Each row was made from one small tree. The marks that hang from a mark follow it in brackets, in alphabetical order. Every link used is in the known rows. Write each row's tree.
Known rows:
peza{fimas lika riteg{tadag{tofe}}}: 32	28	-4	-24	20	-69	12	37	45	-45	-49	2	-74	17	-4	10	-61	-72	-26	-15	11	-64	20	7	-7	-23	8	-62	6	80	12
torap{fimas{peza} pufad}: 9	50	-5	4	11	-76	2	25	54	-49	41	-34	3	48	17	-39	-52	-32	-19	11	1	-3	6	44	-3	-85	14	-47	6	-23	25
gugob{zakud{riteg{peza{lika}}}}: 4	-5	-25	-34	4	-43	-4	43	28	-61	-16	31	-35	28	-17	27	-75	-50	-10	10	6	-8	-7	49	32	0	-26	-63	-22	-13	-8
riteg{peza}: 10	13	-13	-30	18	-35	-15	41	31	-18	9	-8	-49	51	-18	11	-49	-26	-19	3	25	0	14	53	0	-34	-20	-2	-15	-28	-4
peza{fimas lika riteg{tadag{tofe{bogu}}}}: 36	31	19	-27	39	-57	16	28	58	-44	-37	9	-84	9	-26	-13	-82	-53	-21	-6	18	-50	23	17	-1	-30	0	-68	17	85	2
tofe{bogu peza zakud{riteg{lika}}}: 3	44	-14	4	78	-42	2	35	88	-49	19	26	-38	15	-74	-23	-72	0	-58	18	-20	-6	39	78	30	-41	-40	-36	15	-8	10
tofe{tadag zakud}: 26	11	-38	10	51	-65	4	41	62	-48	-7	-8	-74	56	-37	11	-28	-3	-28	-18	-17	-20	16	63	-14	-64	15	24	-28	-14	-8
zakud{riteg{tadag{tofe{peza}}}}: 2	38	-22	-7	24	-71	15	48	44	-27	-12	18	-56	34	-33	-43	-64	-32	-56	-8	-9	-45	29	18	-14	-31	-1	-25	-10	22	19
fimas{peza{lika riteg{tadag}}}: 39	10	-12	-13	52	-73	-15	39	52	-47	-37	1	-50	31	-4	8	-87	-53	-9	-18	-17	-53	11	0	13	-45	-22	-30	18	24	26
lika{peza{fimas riteg{tadag{tofe}}}}: 3	33	8	-25	22	-67	14	48	47	-25	-33	-28	-74	7	-6	2	-38	-37	-21	-16	5	-18	47	-5	-15	-38	17	-30	17	57	-2
riteg{lika peza{fimas} tadag{tofe}}: 9	17	-27	-33	13	-42	-34	37	49	-46	-29	-14	-48	22	18	7	-48	-68	-17	-9	38	-42	34	32	-13	-6	-14	-51	28	20	20
fimas{peza{lika riteg{tadag{tofe{bogu}}}}}: 49	17	34	-21	65	-66	1	35	67	-51	-28	3	-76	32	-26	-22	-101	-43	-15	-14	0	-53	13	-6	-9	-69	1	-60	34	47	12
tofe{peza{lika}}: 19	50	-18	-22	26	-51	-17	37	28	-50	-21	27	-43	37	-27	-15	-68	-35	-14	-12	-3	-39	26	33	-7	-49	-6	-18	4	3	31
zakud{riteg{peza{fimas lika}}}: -10	22	-34	-36	-7	-52	-31	23	24	-54	13	19	-38	15	10	30	-58	-69	-22	7	0	-12	21	55	12	13	-32	-63	-9	16	-4
riteg{peza{fimas} tadag}: -9	11	-45	-26	8	-36	-26	31	28	-26	-6	-14	-43	31	4	4	-46	-47	-10	-6	14	-10	32	33	7	-1	-26	-12	-4	-5	13
peza{riteg}: 23	32	10	-19	29	-43	31	51	56	-8	-8	-1	-60	36	-47	17	-58	-19	-32	7	14	-17	9	49	20	-42	-21	-16	-27	9	-7
tofe{bogu peza{fimas lika} tadag zakud}: 25	37	-38	-11	54	-46	-10	31	57	-81	1	21	-67	16	-46	-14	-62	-16	-16	-25	-34	-29	55	50	-9	-63	20	-26	16	15	18
fimas{peza}: 19	34	-10	-16	42	-43	-14	44	51	-25	2	-11	-34	49	-7	-13	-56	-26	2	-16	-8	-16	6	33	-3	-63	-28	-2	2	-8	-2
zakud{riteg{peza}}: -4	12	-23	-21	8	-51	-10	35	35	-24	25	7	-43	41	-24	18	-56	-34	-36	15	12	9	16	58	10	-11	-36	-24	-27	-29	-18
tadag{tofe}: 26	43	12	-12	19	-53	10	42	48	-21	-14	-6	-70	57	-18	-21	-41	-27	-20	-3	26	-33	-4	41	-24	-57	12	-13	-13	26	-10
gugob{zakud}: 18	15	-9	-19	28	-20	23	61	50	-29	-32	6	-39	45	-42	-13	-53	-16	3	-3	13	-10	-2	50	29	-36	-16	-12	-27	2	-10
gugob{zakud{riteg}}: 0	16	-15	-9	20	-31	28	55	49	-30	-17	17	-37	30	-46	-6	-60	-25	-23	11	-3	-1	-5	62	42	-12	-38	-30	-46	5	-26
lika{riteg}: 22	35	-10	-38	30	-59	18	43	38	-23	-7	-14	-55	38	-32	-13	-61	-22	-3	2	5	1	-10	30	-12	-48	-21	2	-32	-18	-29
torap{fimas{peza}}: 15	34	-4	0	35	-57	9	21	63	-35	31	-17	-18	60	0	-25	-60	-26	-20	0	-11	-14	14	47	-1	-81	-4	-30	8	-14	15
tadag{tofe{peza{riteg}}}: 24	54	21	-20	33	-44	42	75	46	-13	-12	12	-60	36	-51	-8	-54	-26	-46	-7	12	-41	19	17	-17	-84	26	-44	-6	17	19
torap{pufad}: 13	48	-14	-9	3	-60	-7	41	37	-31	-5	-20	-24	35	-12	-26	-41	-26	-10	14	29	-2	7	55	5	-43	-4	-11	-27	-13	2
fimas{peza{riteg{lika tadag}}}: 38	10	-7	-15	58	-48	-11	49	82	-36	-27	-14	-42	23	-16	14	-82	-47	-22	-12	-5	-44	27	20	28	-41	-45	-26	30	0	29
torap{fimas{peza{lika riteg}} pufad}: 31	49	7	-3	13	-90	15	25	56	-69	19	-17	-4	31	16	-5	-82	-57	-22	16	1	-23	4	30	8	-86	23	-84	12	-5	32
riteg{lika{peza{fimas}} tadag}: 2	26	-34	-28	30	-49	-40	18	57	-55	-37	-20	-45	2	8	-6	-45	-37	1	-19	2	-11	68	35	9	-2	-39	-8	45	24	12
fimas{peza{lika}}: 32	35	-10	-18	39	-54	-34	27	40	-55	-14	7	-40	43	8	-7	-70	-45	11	-22	-13	-36	5	25	-9	-59	-21	-23	16	6	9

Which tree is each row?
10	34	-42	-26	43	-97	-3	19	38	-62	-46	-20	-68	22	5	-4	-47	-57	-11	-14	-27	-46	-16	-9	-40	-39	23	-37	12	52	0 -> peza{fimas lika{riteg{tadag{tofe{zakud}}}}}
4	41	4	-30	19	-43	11	47	50	-23	-1	-17	-53	4	-24	21	-36	-25	-14	-3	-2	12	51	31	11	-44	-9	-20	4	27	-17 -> lika{peza{fimas riteg}}
-19	-6	-32	-29	-2	-41	9	60	44	-35	-22	2	-38	16	-4	-2	-46	-58	-25	-2	3	-20	6	21	13	6	-8	-69	-18	27	-4 -> gugob{zakud{riteg{peza{fimas} tadag{tofe}}}}
13	10	-1	-25	40	-71	10	37	47	-26	-31	-18	-65	19	-30	7	-57	-14	-23	-8	-3	-2	47	8	13	-36	-12	12	6	7	1 -> lika{peza{riteg{tadag}}}
34	55	20	-46	51	-62	14	38	31	-55	-11	18	-72	28	-43	-51	-101	-25	-1	-7	2	-29	7	2	-45	-82	18	-50	12	18	1 -> tadag{tofe{bogu peza{lika{riteg}}}}
-3	21	-34	-28	5	-31	-26	33	59	-45	18	9	-29	6	0	33	-53	-62	-29	12	18	1	40	78	24	12	-59	-63	3	-2	-7 -> zakud{riteg{lika peza{fimas}}}
41	31	12	-15	53	-35	-6	61	85	-36	-10	-7	-37	27	-20	26	-74	-46	-16	-11	5	-33	20	38	19	-63	-39	-41	22	-4	9 -> fimas{peza{riteg{lika}}}
9	1	-29	-11	52	-70	-26	33	65	-50	-30	-20	-60	46	-9	17	-43	-35	-39	-1	21	-43	5	32	-23	-39	5	-24	30	-3	29 -> riteg{lika peza tadag{tofe{zakud}}}
-11	3	-50	-20	12	-47	-37	25	51	-45	-2	1	-32	4	6	21	-60	-65	-32	9	13	-17	46	58	28	29	-66	-49	5	0	9 -> zakud{riteg{lika peza{fimas} tadag}}
-8	-6	-40	-18	17	-65	-12	27	31	-23	6	2	-50	35	-14	0	-66	-37	-41	10	5	-4	23	43	17	6	-38	-7	-20	-24	-2 -> zakud{riteg{peza tadag}}
13	17	-17	-13	25	-28	14	55	72	-52	-31	23	-28	22	-39	4	-66	-37	-21	7	8	-14	9	77	50	-1	-56	-52	-18	1	-12 -> gugob{zakud{riteg{lika}}}
-22	39	-75	-3	38	-78	-18	20	44	-58	-21	21	-33	2	-14	-3	-51	-48	-51	-4	-57	-40	33	30	12	-6	-14	-36	9	38	37 -> tofe{peza{fimas lika} zakud{riteg{tadag}}}
-8	6	-27	-29	7	-8	-10	58	61	-50	-8	14	-14	5	-16	29	-55	-57	-16	8	15	-2	21	71	43	17	-55	-81	-8	-3	-9 -> gugob{zakud{riteg{lika peza{fimas}}}}
3	-10	-48	-25	9	-79	-32	10	25	-52	-14	21	-50	32	3	14	-79	-61	-31	11	0	-22	18	37	13	13	-36	-31	-6	-6	11 -> zakud{riteg{peza{lika} tadag}}
31	18	11	-11	31	-69	34	53	56	-16	-34	-10	-84	43	-33	-3	-59	-36	-43	-5	19	-49	9	13	-7	-43	9	-22	-12	38	3 -> peza{riteg{tadag{tofe}}}
33	39	-32	-26	19	-52	13	60	40	-65	-13	25	-65	11	-30	25	-69	-52	-22	-30	-17	-47	61	33	-8	-55	18	-46	-5	20	25 -> tofe{peza{fimas lika riteg} tadag}
15	-8	-36	-6	34	-41	8	44	72	-51	-49	18	-31	16	-30	-8	-78	-37	-24	2	6	-27	16	56	55	13	-61	-36	-14	8	3 -> gugob{zakud{riteg{lika tadag}}}
19	51	32	-23	44	-30	19	48	55	-23	3	14	-63	40	-59	-54	-72	-4	-26	-5	22	-23	28	36	-22	-76	12	-31	7	13	4 -> tadag{tofe{bogu peza}}
-3	15	-47	-21	27	-77	-33	19	32	-58	-33	-9	-57	32	19	18	-34	-59	-22	-12	-6	-47	2	13	-32	-28	24	-42	31	40	25 -> riteg{peza{fimas lika} tadag{tofe{zakud}}}
21	30	-43	-41	36	-79	-3	33	18	-55	-43	11	-53	24	-16	-33	-93	-43	-7	-21	-22	-34	17	-7	-18	-43	-3	-11	-2	-8	26 -> tofe{peza{lika{riteg{tadag}}}}
27	37	-4	-10	30	-71	-3	5	51	-65	12	-1	-24	61	17	-13	-78	-47	-8	-6	-17	-33	5	40	-7	-75	-1	-47	27	4	21 -> torap{fimas{peza{lika}}}
12	53	8	-8	75	-46	21	50	64	-30	3	7	-62	43	-68	-43	-49	13	-43	0	-4	-19	12	36	-24	-92	24	-15	18	16	8 -> tadag{tofe{bogu peza zakud}}
-1	10	-25	-14	33	-79	-25	15	61	-59	-23	-9	-51	9	-9	-5	-66	-30	-25	0	-7	-1	57	45	18	2	-49	-8	15	4	-2 -> zakud{riteg{lika{peza} tadag}}
2	46	-15	-34	21	-38	-39	27	57	-55	-14	-18	-39	7	0	7	-39	-33	6	-10	9	-1	61	54	2	-22	-36	-20	36	16	-5 -> riteg{lika{peza{fimas}}}
3	11	-25	12	71	-72	6	15	73	-27	3	0	-67	28	-64	-28	-69	7	-55	19	-21	2	16	58	34	-14	-38	2	-14	13	-16 -> tofe{bogu zakud{riteg{tadag}}}
11	18	-30	-34	2	-66	-40	22	24	-60	-34	-2	-59	33	26	4	-56	-75	-8	-14	23	-50	18	9	-33	-12	11	-55	20	39	20 -> riteg{peza{fimas lika} tadag{tofe}}
-15	-13	-56	-32	1	-43	-15	36	29	-62	-33	21	-30	4	5	17	-71	-71	-10	-1	-8	-17	15	27	38	34	-35	-68	-10	19	11 -> gugob{zakud{riteg{peza{fimas lika} tadag}}}
23	23	-32	-23	71	-110	-15	30	49	-66	-42	-20	-59	40	11	-14	-68	-46	2	-29	-45	-52	-35	-34	-49	-84	22	-24	27	19	13 -> fimas{peza{lika{riteg{tadag{tofe{zakud}}}}}}
21	24	-17	-17	32	-39	-1	42	75	-31	-38	-2	-51	8	-24	18	-66	-57	-26	-5	17	-41	40	46	31	-1	-48	-40	13	33	16 -> peza{fimas riteg{lika tadag}}
32	-1	14	-36	34	-62	-22	13	34	-54	-21	3	-79	46	-10	-26	-88	-45	-8	1	36	-31	12	22	-21	-30	2	-39	23	23	7 -> riteg{peza{lika} tadag{tofe{bogu}}}
23	25	-25	-23	20	-60	-3	30	45	-43	-43	6	-58	12	-10	20	-66	-57	-19	-8	0	-47	27	23	20	-5	-20	-40	2	57	16 -> peza{fimas lika riteg{tadag}}
-4	7	-17	1	84	-76	-17	5	89	-62	-12	-10	-57	4	-49	-18	-67	4	-39	13	-24	17	49	57	30	-12	-46	-2	36	8	-9 -> tofe{bogu zakud{riteg{lika{peza} tadag}}}
